Known rows, with every way that one mark hangs from another:
[k343 k245 [k357 [k651 k309 k396 k909]]]: -5.7	0.7	-27.3	-46.1	-4.2	-15.9	0.1	-4.3	53.1	2.1	-6.7	-47.8	32.7	-25.7	-28.1	-1.5	21.6	-44.3	40.8	-9.4	27.0	-0.4	-1.8	69.3
[k309 [k651 k245 k909]]: -9.0	-30.8	4.1	29.6	5.0	-24.8	4.4	8.9	9.5	-1.0	8.1	-14.1	11.1	-26.1	4.7	-23.2	4.3	13.1	-14.7	-22.1	-6.2	35.4	-23.6	22.7
[k651 [k245 k343]]: -22.3	8.6	23.7	-0.8	6.7	-5.1	-1.1	-29.4	13.4	13.0	-2.2	12.9	-24.7	14.1	-28.5	6.7	0.5	-4.5	-23.1	-1.7	4.5	-20.3	-20.5	-1.8
[k651 [k245 [k343 k357]] k309]: -13.9	-5.2	26.7	-10.3	6.5	18.3	6.4	-53.8	15.6	4.1	-2.7	-12.3	-61.5	10.3	-9.2	-4.8	26.2	-10.0	-4.5	8.5	23.0	-52.7	-22.8	14.3
[k909 k965]: -14.5	19.6	-12.1	-39.2	-22.6	74.8	24.5	11.1	-11.0	-8.8	4.0	43.7	32.6	13.8	-39.0	38.7	-22.8	9.4	-30.8	-16.0	-3.8	-14.7	18.4	-14.0
[k909 [k965 [k309 [k651 k357 k396]]]]: -7.1	0.0	-3.3	-20.4	-3.1	63.3	22.7	31.7	-21.3	-0.9	-10.1	35.2	6.6	19.6	-6.8	23.0	-31.7	27.1	-7.7	-11.8	-20.7	-9.5	10.4	-14.2
[k357 [k343 k245] k651]: -51.6	32.0	-21.7	33.6	-36.0	-10.1	1.2	11.0	35.7	25.1	-20.7	15.9	48.7	39.7	-47.4	-7.6	-14.7	-44.0	2.9	-32.2	27.2	2.4	5.9	63.6
[k396 k343]: 21.6	20.3	14.5	-1.6	-32.6	1.7	4.6	-6.0	10.4	-4.2	28.0	18.5	20.5	27.0	-24.0	22.8	-13.5	5.0	-20.0	5.0	4.5	-7.9	38.0	0.0
[k396 k343 [k651 k245 k309 k357 [k909 k965]]]: 8.4	1.2	6.8	25.4	-10.2	-23.1	-35.8	-47.0	-6.1	-16.6	-6.6	-20.2	-30.4	24.6	45.4	-31.5	8.1	17.7	-36.8	57.4	-23.5	-24.6	6.1	-65.6
[k357 k343 [k651 k309]]: -38.2	16.0	-1.8	44.1	-44.7	22.3	3.2	-15.0	-7.5	21.3	-21.4	5.7	17.6	33.7	-25.2	-20.8	11.5	-24.8	-1.0	-28.2	26.1	-12.2	9.2	50.6
[k909 [k965 [k309 k651]]]: -14.9	-1.4	-14.3	-17.1	-19.9	70.9	36.9	29.1	-19.5	-9.2	-10.6	34.7	5.7	23.1	-26.6	25.4	-45.2	31.1	-15.5	-23.5	-0.6	-4.0	17.7	-3.1
[k965 [k309 [k651 k396]] k909]: 2.6	-5.0	-27.0	4.3	-3.2	0.3	25.2	41.4	-31.3	-12.5	8.3	21.3	-11.9	-38.0	3.6	23.9	-7.5	8.5	28.5	-36.1	44.5	35.4	6.2	-5.4
[k309 [k651 k909]]: 9.6	-29.9	-3.9	19.2	-7.0	-16.5	21.7	10.0	-5.4	-15.1	9.7	-11.2	30.7	-18.0	-12.7	-8.8	-7.8	11.5	-17.3	-25.0	-0.5	48.7	0.1	19.8
[k343 k245 k357]: -2.3	12.7	-25.6	-71.5	-3.8	1.7	18.9	14.5	75.7	-15.6	23.3	-25.2	32.5	18.2	-64.0	39.2	-8.5	-40.3	22.8	-20.0	29.7	-21.0	23.6	51.6
[k651 k309 [k357 [k343 k245]] k396]: 6.0	22.1	17.8	-3.4	31.1	-9.5	-20.5	0.9	20.8	26.8	15.2	10.7	-11.7	16.9	46.3	0.5	39.6	-50.6	22.8	34.6	-8.9	-58.5	-7.0	-8.5
[k965 [k309 [k651 k357 k396]] k909]: 13.1	-6.5	-19.5	6.0	9.0	-5.7	15.0	39.6	-33.7	-18.4	7.6	14.5	-16.6	-27.0	13.2	23.1	-3.1	7.7	31.3	-20.7	34.8	27.7	-0.4	-14.5
[k909 [k965 [k309 [k651 k357 [k396 [k343 k245]]]]]]: -4.4	9.7	-8.5	-14.7	-5.4	47.6	20.1	34.2	-2.0	0.6	-7.6	41.9	5.6	26.2	-1.4	21.5	-41.8	21.3	-4.2	-2.1	-16.1	-11.4	9.3	-9.8
[k965 [k309 [k651 [k396 k343]]] k909]: 9.9	-1.3	-20.9	12.2	-8.5	-3.3	20.9	39.3	-29.0	-11.7	11.7	26.9	-13.8	-32.6	7.6	20.9	-10.4	13.8	27.4	-29.4	42.8	37.0	9.7	-5.9
[k965 [k309 [k651 k357 [k396 k343]]] k909]: 20.2	-2.5	-14.9	15.0	4.6	-8.6	11.4	36.7	-31.9	-18.2	12.6	19.7	-17.7	-21.3	17.3	20.8	-8.0	13.6	28.7	-14.7	32.4	28.1	4.4	-17.0
[k965 [k309 [k651 [k245 k343] k357 k396 k909]]]: 9.5	-24.4	16.2	23.1	28.6	-20.6	-0.1	8.7	-15.5	4.6	-11.8	-13.4	-35.7	-1.3	20.0	-16.2	-13.1	21.3	15.2	3.5	-8.1	9.9	-14.6	0.1
[k909 [k965 k309]]: -14.2	13.6	-14.0	-34.6	-19.6	79.7	30.7	20.6	-18.6	-9.9	-7.2	38.7	4.3	20.1	-34.1	35.5	-40.3	22.8	-15.3	-15.6	9.0	-21.2	24.1	-11.3
[k965 k309]: 2.3	0.1	-6.2	-18.9	-13.1	19.2	22.8	14.0	-6.3	-8.6	1.0	-6.2	-15.4	20.0	-28.5	23.8	-29.9	10.5	7.7	-12.7	31.6	-19.3	36.0	8.3
[k651 [k245 k343] k309 k357 k396 k909]: 22.4	-8.9	40.6	20.8	65.5	-37.5	-42.5	-57.3	-16.0	15.6	-5.6	-17.0	-62.3	-47.0	68.7	-41.6	61.5	-14.4	7.8	64.9	-18.6	-26.2	-64.6	-31.2

Rows:
3.3	2.9	12.6	-21.1	-15.3	19.6	21.5	-46.1	-7.7	-11.8	-21.3	-13.0	4.3	39.0	-77.4	19.2	-9.2	-5.4	-11.0	-20.4	7.0	7.1	10.3	25.0
[k245 [k343 [k357 k651]]]
-12.2	-9.3	-25.8	16.5	-5.2	-0.7	22.3	34.2	-19.9	-19.6	6.8	17.3	-29.8	-28.5	-3.2	15.7	-12.5	14.7	20.3	-36.2	58.3	23.6	-8.0	3.5
[k965 [k309 [k651 k245]] k909]
-4.3	11.0	-2.9	9.2	-26.7	6.0	-16.9	-7.9	-27.1	20.2	-22.0	2.1	54.5	-36.0	-3.3	-15.9	11.8	4.7	-3.1	-5.8	-18.5	38.8	-1.5	19.3
[k357 [k651 [k396 k343] [k909 k965]]]
-4.4	8.8	39.7	-23.2	43.9	-23.9	-50.5	7.1	16.6	38.1	19.8	-7.4	-1.3	-8.1	41.4	2.1	49.3	-19.9	13.2	25.1	-49.6	-41.1	-27.7	-25.9
[k651 k245 k357 k396]
-9.2	4.0	6.2	-7.3	-2.7	55.3	11.8	28.3	-13.3	6.7	-5.3	38.2	-4.2	22.5	6.2	13.8	-29.9	32.9	-7.5	-4.1	-25.5	-14.4	2.3	-13.9
[k909 [k965 [k309 [k651 k245 k357 [k396 k343]]]]]
6.2	3.4	18.5	17.0	46.1	6.8	-21.0	-39.0	-17.9	-20.8	-10.6	14.6	-26.7	-5.9	0.5	-15.6	1.5	15.5	-29.7	41.2	-17.2	-5.2	-52.9	-32.9
[k651 [k245 k343] k357 [k909 k965]]
-19.0	-1.3	9.6	-4.7	3.4	-37.3	-23.3	-40.8	4.1	-3.3	-19.8	-32.6	-20.2	55.8	-5.2	-1.2	0.3	-7.1	-37.7	19.9	-31.1	-25.9	6.4	-63.2
[k396 [k651 [k245 k343] k357]]
-2.2	-0.4	-21.1	13.9	-3.2	-39.1	-14.1	-32.2	4.6	-22.6	-8.6	-37.5	-10.5	30.0	14.9	-19.4	5.8	-24.3	-23.5	31.3	4.6	-15.8	18.8	-44.0
[k396 [k651 k309 [k357 [k343 k245]] k909]]
12.0	8.5	-9.4	-24.0	15.1	27.7	-3.5	16.6	-30.4	9.3	3.1	21.2	20.4	-58.0	13.7	4.2	0.7	9.7	5.3	4.2	-14.4	22.1	2.3	-17.9
[k651 k396 [k909 [k965 k309]]]
11.0	9.3	-24.9	13.4	-29.8	-60.6	-8.1	-36.7	29.8	-16.7	-3.3	-24.5	-6.7	13.9	17.6	-18.6	-14.1	-13.6	-27.3	40.7	20.3	-1.8	32.7	-27.7
[k396 [k343 k245] [k651 k309 k909]]
12.3	16.9	-12.3	-16.0	-30.0	7.7	4.2	-10.4	39.0	-12.0	7.3	-4.4	25.5	14.2	-31.5	5.5	-11.0	-7.7	8.6	6.5	21.0	-4.5	18.5	46.7
[k396 [k343 k245 [k357 [k651 k309 [k909 k965]]]]]
16.9	-25.3	-0.9	18.8	8.4	6.3	14.0	10.4	-17.6	-27.3	2.8	-1.1	29.0	-0.6	0.2	-6.7	-9.6	21.2	-22.6	-5.0	-24.1	34.6	-10.6	-3.6
[k309 [k651 k357 [k909 k965]]]
12.4	-20.0	22.3	-0.5	14.0	-18.6	-1.5	22.9	-0.6	13.1	11.3	-7.2	28.9	9.5	19.9	4.5	14.7	-2.7	-0.1	-9.3	-47.2	13.7	-1.8	-6.5
[k309 [k651 k357 k396]]
37.8	4.4	1.4	-15.4	9.9	-22.7	-12.7	-19.6	18.8	6.3	23.8	-14.9	-2.7	-59.2	37.6	-16.7	38.7	-22.3	26.6	33.3	13.1	-0.5	2.1	16.7
[k651 k309 [k396 [k343 k245 k357]] k909]
-8.9	3.3	20.8	7.3	36.2	16.9	-16.6	-44.3	-21.5	26.8	-15.6	26.7	-48.0	-68.0	49.7	-30.8	37.9	-0.2	-7.6	34.7	-9.5	-10.8	-58.0	-22.4
[k651 [k245 k343] k309 k396 [k909 k965]]
17.4	-17.5	-6.2	1.2	2.7	-15.0	15.6	30.0	9.3	-0.3	2.9	-15.2	-6.8	-5.9	1.8	-2.4	-25.2	13.4	28.5	-13.6	8.2	20.3	15.5	28.4
[k965 [k309 [k651 [k396 [k343 k245 k357]] k909]]]
-4.5	15.5	37.7	-27.8	7.1	-9.0	-38.2	7.7	33.6	46.3	33.3	0.4	6.5	-14.9	20.3	4.0	37.7	-10.2	20.1	0.9	-37.3	-24.6	-3.2	5.2
[k651 k245 [k396 [k343 k357]]]
0.5	1.5	-5.5	18.9	-19.7	-30.3	-17.5	-24.7	-5.0	21.9	-21.6	-20.3	24.4	-44.3	18.9	-31.6	28.9	-18.9	12.2	11.2	12.7	19.0	-8.4	36.5
[k357 [k651 k309 [k396 [k343 k245]] k909]]
29.4	-7.2	-5.7	-6.7	-36.5	-18.9	-7.8	-46.9	0.5	-28.9	8.8	-52.8	-6.3	20.6	-1.4	-13.5	5.8	7.8	-17.4	21.2	-0.6	-0.1	50.4	-26.3
[k396 [k343 k357] [k651 k309 k909]]
-23.6	6.3	1.3	-2.0	0.3	62.7	13.1	35.5	-14.3	10.7	-7.5	43.0	-3.4	27.9	-1.0	12.9	-28.7	23.1	-4.4	-15.8	-23.0	-17.1	-1.1	-9.9
[k909 [k965 [k309 [k651 k245 [k357 k343] k396]]]]
-17.3	8.0	-29.8	-54.2	-20.4	-5.6	9.2	5.0	65.9	-6.7	-5.1	-40.5	47.4	16.5	-67.3	19.9	-3.8	-39.8	28.7	-28.2	28.6	-6.6	13.2	75.1
[k343 k245 [k357 k651]]
-21.4	-1.3	-7.8	19.8	3.0	-5.8	-27.2	-33.7	-8.3	-10.2	-13.2	-19.8	-25.8	23.3	31.5	-30.0	13.7	-3.8	-33.4	30.6	-13.8	-28.0	-4.5	-55.6
[k396 [k651 k245 k309 [k357 k343] [k909 k965]]]
1.6	-9.0	23.0	19.9	13.1	-12.8	-4.2	28.3	1.3	21.0	14.2	8.2	28.8	26.1	17.0	-1.2	11.6	-8.9	0.6	-16.9	-46.1	11.1	-0.3	-0.3
[k309 [k651 [k357 k343] k396]]
-5.3	-13.6	6.3	-34.1	-8.8	12.9	-15.2	-19.1	8.2	8.4	-2.2	-57.4	16.1	-31.1	-16.0	-13.4	47.6	-13.2	30.8	-19.6	0.8	-2.1	-4.2	50.2
[k343 [k357 [k651 k245 k309 k396 k909]]]
1.1	1.9	-35.0	24.3	2.4	-7.8	24.4	42.7	-11.1	-29.4	9.0	24.2	-19.9	-1.5	-6.7	21.2	-23.7	-0.7	25.8	-23.8	59.6	20.1	0.5	2.5
[k965 [k309 [k651 [k357 [k343 k245]]]] k909]
10.1	5.6	27.0	7.1	65.8	-1.0	-37.3	-19.3	-27.3	14.5	-15.4	17.2	-37.1	-30.5	41.4	-20.6	14.9	14.5	1.1	47.9	-42.0	-6.5	-56.9	-43.5
[k651 [k245 k343] k357 k396 [k909 [k965 k309]]]
17.8	6.9	-8.7	12.7	-37.7	-42.0	-14.8	-29.6	-4.5	-18.9	5.2	-23.5	17.8	20.8	-5.6	-8.6	-15.1	11.3	-39.3	20.5	-11.1	22.6	47.6	-46.1
[k396 k343 [k651 k909]]
18.0	-8.9	20.6	9.4	11.1	-35.1	-4.8	25.2	20.0	14.9	14.9	2.3	29.4	18.6	23.4	1.9	3.7	-5.5	2.2	2.9	-42.5	12.3	-1.8	1.3
[k309 [k651 k357 [k396 [k343 k245]]]]
1.1	-18.7	9.6	30.2	23.0	-13.9	-5.5	27.9	-6.2	11.4	-0.6	-8.9	-24.4	2.4	25.2	-19.0	-9.9	16.5	21.5	-5.4	-8.2	5.1	-7.0	9.2
[k965 [k309 [k651 k245 [k357 k343] k396 k909]]]
-6.2	-28.2	11.7	38.8	9.8	-29.6	10.0	-12.0	0.8	-2.8	-4.3	-4.9	-4.6	-14.6	-6.3	-25.8	-4.7	15.5	-23.6	-14.8	-6.6	40.6	-31.6	18.7
[k309 [k651 [k245 k343] k909]]
